What can hang from each mark:
vuzu: dufar tikub
disal: sefe sogiz
tikub: vuzu
sefe: rotur
sogiz: disal dufar
mabi: rotur
dufar: sogiz tikub
rotur: tikub

Each row was made from one small tree. The marks that hang from a mark follow it in brackets, in alphabetical order. Every link used is in the known rows. Write each row's tree.
In the rows, zero is written as 128.
Known rows:
rotur(tikub(vuzu(dufar(sogiz(disal(sefe)))))): [161 184 141 156  79  94  94 134 172 140  69 155 101 141 148  88]
mabi(rotur(tikub(vuzu))): [114 181 151  91  67 116 104  31 120 128 137 142 142  81 110 136]
tikub(vuzu(dufar(sogiz(disal(sefe))))): [195 159 163 172 103  89 118 128 186 126  60 158 102 138 158  82]
sefe(rotur(tikub(vuzu(dufar)))): [163 161 161  93 111 128  87 110 148 117 138 156  95  99 115 143]
disal(sogiz(dufar)): [163 116 147 144 139  79 125 137  75 127 136 135 128 144 167 141]
sefe(rotur(tikub(vuzu))): [155 163 139  93 104 151  96  98 131 121 176 142 138  88 126 129]
rotur(tikub): [127 137 124 121 104 101  82  93 102 136 137 153 139 109 144 118]
mabi(rotur(tikub)): [108 155 128 100  84 103 102  45 100 131 135 157 151 100 128 121]
vuzu(dufar(sogiz) tikub): [185 109 146 153 139 112 102 137 147 128  70 191  87 104 160 109]
sogiz(disal): [150 130 149 156 122  86 122  91 114 121 134 186 138 129 203  89]
vuzu(dufar): [173 115 171 137 132  73 101 102 134 120  94 178 102 119 150 132]
rotur(tikub(vuzu(dufar))): [141 162 166 108  85  90  76  93 141 124 105 147  89  97 120 150]
sogiz(disal(sefe) dufar(tikub(vuzu))): [151 160 103 152  98 108 143  77 137 164 126 117 121 142 189  96]
sefe(rotur): [184 116 146 125 147 133 117 107 117 114 167 173 145 106 154 109]
disal(sefe sogiz): [163 124 129 154 130 106 126 111 111 164 129 107 148 129 100  95]
disal(sefe(rotur) sogiz): [185 122 127 141 147 143 130 126 119 151 162 117 154 126  97  88]
sefe(rotur(tikub(vuzu(dufar(sogiz(disal)))))): [175 175 157 133 109 117 109 167 160  90 118 195 113 121 168 109]

Which tree is each row?
[203 136 184 143 119  90 110 149 161  89  75 169 105 109 149 136]	tikub(vuzu(dufar(sogiz)))
[188 153  89 153 121 161 158 144 166 132 141 154 162 119 157  53]	dufar(sogiz(disal(sefe(rotur))) tikub(vuzu))
[198 135 132 165 149 152 119 138 173 156  95 191  90 136 172  54]	vuzu(dufar(sogiz(disal(sefe(rotur)))) tikub)
[177 135 111 139 111 123 146 144 136  97 120 154 158  89 147 108]	dufar(sogiz tikub(vuzu))
[147 122  80 146 133 105 145 128  91 168 131  90 144 147 133 109]	disal(sefe sogiz(dufar(tikub)))
[145 111  94 141 134  93 152 141  68 131 147 128 146 138 158 136]	disal(sogiz(dufar(tikub)))
[170 125 133 155 135  95 125 118  92 159 122  97 125 155 143 114]	disal(sefe sogiz(dufar))
[157 145  96 137 112 119 147 113 108 162 136  74 132 134 114 125]	disal(sefe sogiz(dufar(tikub(vuzu))))
[198 134 127 168 141 141 138 147 148 125 130 178 157 141 179  48]	dufar(sogiz(disal(sefe(rotur))))
[163 119 109 168 130  74 149 169 141 102  85 209 129 131 196  84]	vuzu(dufar(sogiz(disal) tikub))
[170 155  92 169  99 122 150 127 158 139 107 140 154 125 161  59]	dufar(sogiz(disal(sefe)) tikub(vuzu))
[174 129 150 167 129 103 117 135 145 126  76 218  86 124 207  80]	vuzu(dufar(sogiz(disal)) tikub)
[153 138 116 128 121 103 151 128  90 125 150 109 133 119 141 150]	disal(sogiz(dufar(tikub(vuzu))))
